Each row was made from one path, in order. Every step used is in the known rows, and no mark comes twice. Write each row's path.
Known rows:
u, d, j: [  1  -9  10 -10  -8  -4  -1  -5  -1  -4  -5  16   5  10  23  -2   9 -24
  -2  -7  11  -3  12  -6   3]
r, k, c: [  1  -6   4   0  -5  -6  -3  -5  15 -10 -20   5  -2 -13  -1  -6   4 -10
   3   6   1   3   6  -6 -14]
c, f, a, j, d: [ -8   3   2  -5  -7 -11   2  -3  -5  -3  15   2  -6  -3  17  21  -2  -5
   3  12   5  29  -5  12  16]
d, j, c, k, r: [-11 -30   0  -7  -1   0   2   3   4  15  -9   7   5  -9   8   5   6  12
   3 -14  -1 -22   4 -12 -17]
d, j, a: [  2  -2   6 -17   2  -4  -2  10  14   5 -15  14   7  -1   5  -8  10 -19
  -1   9  14  -4   6  -1   8]
c, u, d, j, a, f: [  2   4   3 -23 -17 -14  -6  17  11   5 -14  12  15   1  31   5  12 -26
   6  -1 -15  -2  19 -10  14]
j, a, f: [  5  15   2 -18  -7 -13 -13  10  12   6 -15   8   2 -14   2  13   7  -6
   5  11  -5   5   0  -6   9]
k, c, j, d: [ -9  -3  -9  -5   1 -13   0   4  13  15  -3   1   8   2  10  21   5 -15
  -1  -2  12  -1  11   0  -3]
f, a: [ -8   8   5  -3  -5  -4 -10  -4   6  -3 -11   7  -6  -2  13  16   0  -4
   4  16   9   7  -2   5  -5]
j, d, u: [ -6  -6  -4  -7   9 -14   0 -15  10   6  -6  11  10  -2  14  -6   6 -11
  -6   7   6  14  12   0  -7]
j, a: [  2  10   0 -12   4  -4  -8   6   5   5 -16   6   7  -5  -2   0   1 -14
  -2  15   7   0   0  -2   9]
j, c, k: [ -3 -13  -7   1  10  -1  -6   1  -1  13  -7   2   2 -10   5  17   0  12
   7   0  -3 -12   2  -8  -7]
f, c: [ -3   0   0   0  -5   0  -2   4  -9  -1   2   5  -3  -4   5   5   6 -16
  12   9 -11  10   2  -5  -1]
k, c: [ -4  -5   0   8  -2   1  -5   0  10   0 -12   6  -4  -9   5   7   8  -8
   0   7   7  -3   6  -4 -10]
f, c, j, a: [ -2  13  -7 -18   0  -9   2  18  -3  16  -5  -4  10   6  -2  13   4 -27
  12  10  -5  -3  -1  -3   8]
f, a, j, c: [-13  -3  10  -1  -1  -9  -5  -4   6  -5  15   8  -3 -26   7  26   4  14
  12  11  -2   2 -12  -4  -6]
c, j: [ -3   3  -6  -9   4 -10  -1   3   5   8  -1  -1   5  14   5  20   6  -9
   0  -6  11  -1   0  -6  -3]
u, d: [  0   3   4  -3  -6  -4  -6  -7 -11  -3  -5   8   4   6  16   6   0 -21
  -1  -2   4   0   7  -6   5]
a, j: [ -2   0  11  -2   0  -7  -4  -6   6  -5  12   9  -2 -10  -5  14   6  -5
   0  -3   2  11  -7  -5   5]
f, c, j: [ -5   3  -6  -7  -3  -7   3   9  -6   8   7  -4   3  10   4  18   8 -19
  13   0  -5   3   0  -6  -4]
a, j, d, u: [ -7  -6   6  -7   8 -19   3 -18  12   3  13  14  10 -11   3   1   9 -11
  -5   1   1  18   3  -1   1]
d, j: [  0 -12   7  -6   1  -2  -1   1  13  -3  -5  14  -1   2  13   0  13 -11
   0  -2  12   1   6  -3  -3]
d, j, c: [ -5 -25   2  -5   8  -2  -1   4   9  -2   3  12   4 -12  18   3  16   5
   6  -1   5  -8   4 -11 -12]
r, k, c, j, a: [  2   6  -3 -21  -3 -15   1   9  20   8 -25  -2  13  -4  -9   3   2 -22
   3   8   9 -11   3  -5  -4]
r, k: [  4  -3   5  -9  -2  -9  -5  -7   7 -11 -12   6   3  -4   0  -6   1  -8
   2   3   1  11   0  -5  -6]

Write each row's path:
[  6   3   8 -23  -9 -11  -7  13  22   4 -15  17   2  -9   7   5  16 -11
   5   6   2   0   5  -5   7]  d, j, a, f
[ -5   6  -9 -17 -12 -20  -2  12   1  15  13   1   3  -2  14  30  11 -13
  17  -3 -19  17   7  -5   2]  a, f, c, j, d
[ -4  -1   8  -4   1 -13  -4  -7   5   1  18  11   6 -14   2  13   2  -7
  -2  -1   1  19   0   0  13]  a, j, d
[ -2   7  -5 -13 -14 -14  -1  12   2   8   9  -1  -2   0   7  31  14 -11
  20  -4 -19   8  -1 -10  -4]  a, f, c, j
[ -2  -6   4 -11 -25 -10   0  14  -4  -2   5  11   4   1  38  10  18 -28
  20  -7 -33   8  20 -13   3]  a, f, c, u, d, j
[  0  13  -6 -20   5 -12  -3  11   7  15 -12  -1  14   9  -3  15   3 -19
  -1   6  13  -8  -2  -3   8]  c, j, a
[ -6  -5  -3  -3  -6  -1  -5  -4  -4  15 -18   0   0   4  -5   8  -6   2
  -4 -10  -1  -9   1  -4  -6]  c, k, r
[ -1   0   2 -18  -6  -6  -1  12   2   6 -15  10  21  10  28  -5   6 -35
   0   2  -2  -7  20  -7  15]  c, u, d, j, a
[-13   3  10  -9  -1 -20   1 -20  16   2   8  14   4 -13  10  10   3  -9
   1  13   4  19   0   7  -2]  f, a, j, d, u
[ -3  -7  -6 -13  -2 -19   2   0  17   6  -9   1  11  -3   5   8   2 -19
   1  -1   6   5  12  -2  -8]  r, k, c, j, d
[ -8   1 -10 -17  -7 -26   4   1   9  16   8   4   9   0  16  19  16 -18
  15  -1 -18  14  10  -5 -10]  a, f, c, j, d, u
[-11  -1   2   3 -10  -8   4  -2   4  -2   8   2 -10 -12  15  22   2  -6
   4  14   5  21   1  11   9]  k, c, f, a, j, d
[ -7  -1  -4   8  -9  -2  -5   4  -1   0 -11   3   7   2  27   8   4 -24
   2  -1  -9  -5  21  -9  -2]  k, c, u, d
[ -2  -8  -9  10  -2   5   1   4  -2  -4 -11  -4 -12   3  14   7   7  -7
   0   8   8   6   4  -2  -4]  k, c, f
[ -4  10  -2 -17 -23  -8  -6  15  -5  22 -20   1   0 -13 -10  12  -1  -8
  16   3 -28  -7   2  -7   4]  j, a, f, c, k, r
[  0  14  -6 -16  -9 -17  -6  18  23  16 -17   0   3  -8  -1  28  12 -11
   8   5   1 -12   4  -7   0]  k, c, j, a, f
[  6   6  11 -24 -18 -13  -6  10   8   3 -15  19   8  -4  19   4  12 -25
   4   1   0  -5  12  -8  13]  u, d, j, a, f
[-9 -9 -9  2  2  0 -2  3 -9 -6 -1 -6 -8 -5 27 19  2 12 11 18  4  5 -6  0
 -7]  j, c, f, a
[-19  -8   6  -4  -9  -7  -3  -6   1  11   3   2  -2 -22  -3  28  -5  20
  10  -2  -9 -15 -12  -5 -11]  f, a, j, c, k, r
[ -2 -17   6  -8 -16  -8   3   2  13 -11 -16  10  12   2  29 -12   9 -32
   5  -7  -8  -4  25 -11  -9]  r, k, c, u, d, j
[ -2  -5   0  -2 -14  -8  -3  -2   3  -9 -17   2  10  -3  21  -5   1 -27
   4  -1 -14   0  19 -11  -7]  r, k, c, u, d
[  3 -11  -5   1  -5  -3   4   0   1 -14 -17  -5  -7  -3   8  -7   4 -10
   3   7   2  10   4  -3  -9]  r, k, c, f
[ -6   5   6  -1  -8  -5   2  -3  -3 -10   9  -1 -12   0  10  22   1  -2
   6  10   5  19 -11   6   8]  c, f, a, j
[  3   4  -1  -6 -16  -6  -6   7  -3  13  -6   4 -11  -7   2  22   5  -4
  21   0 -27   6   4  -7   1]  a, f, c, k
[  5  10  -2 -25 -14 -23  -4  14  28   7 -23   0   8 -13  -7  15   9 -15
  10   4  -4  -6   3 -10  -5]  r, k, c, j, a, f
[ -3   9  -7 -11   2  -8  -2  14  16  17 -18  -2   9   1  -2  15   5 -20
   0   8  13 -16   5  -3   0]  k, c, j, a
[-11 -17  -8   0   1   0  -6  -1  -6  15  -9  -2   4 -11   0  13  -3  16
   2  -8  -8 -19  -2 -11 -15]  j, c, k, r
[ -4   4  -5  -1  -5   0  -3   0  -6  -6  -9  -4 -12   9  21  15  -1  -4
   5  17   9  16  -4   8   2]  c, f, a
[ -3  -4  -1  -1 -14  -3   2  -3   6 -15 -22  -4 -13  -3  14   3  -1  -8
   9  19   5  12   1   5 -10]  r, k, c, f, a
[-10 -27   2 -10  -9  -2   1  -2 -10  12  -8   9   9  -2  18   5   2  -2
   2 -19  -2 -28   9 -14 -10]  u, d, j, c, k, r
[ -3 -11   3  -7  -8  -4  -1   4   1  -2  -3  10  12  14  35   1   9 -27
   1  -8  -3  -1  20  -9   3]  c, u, d, j
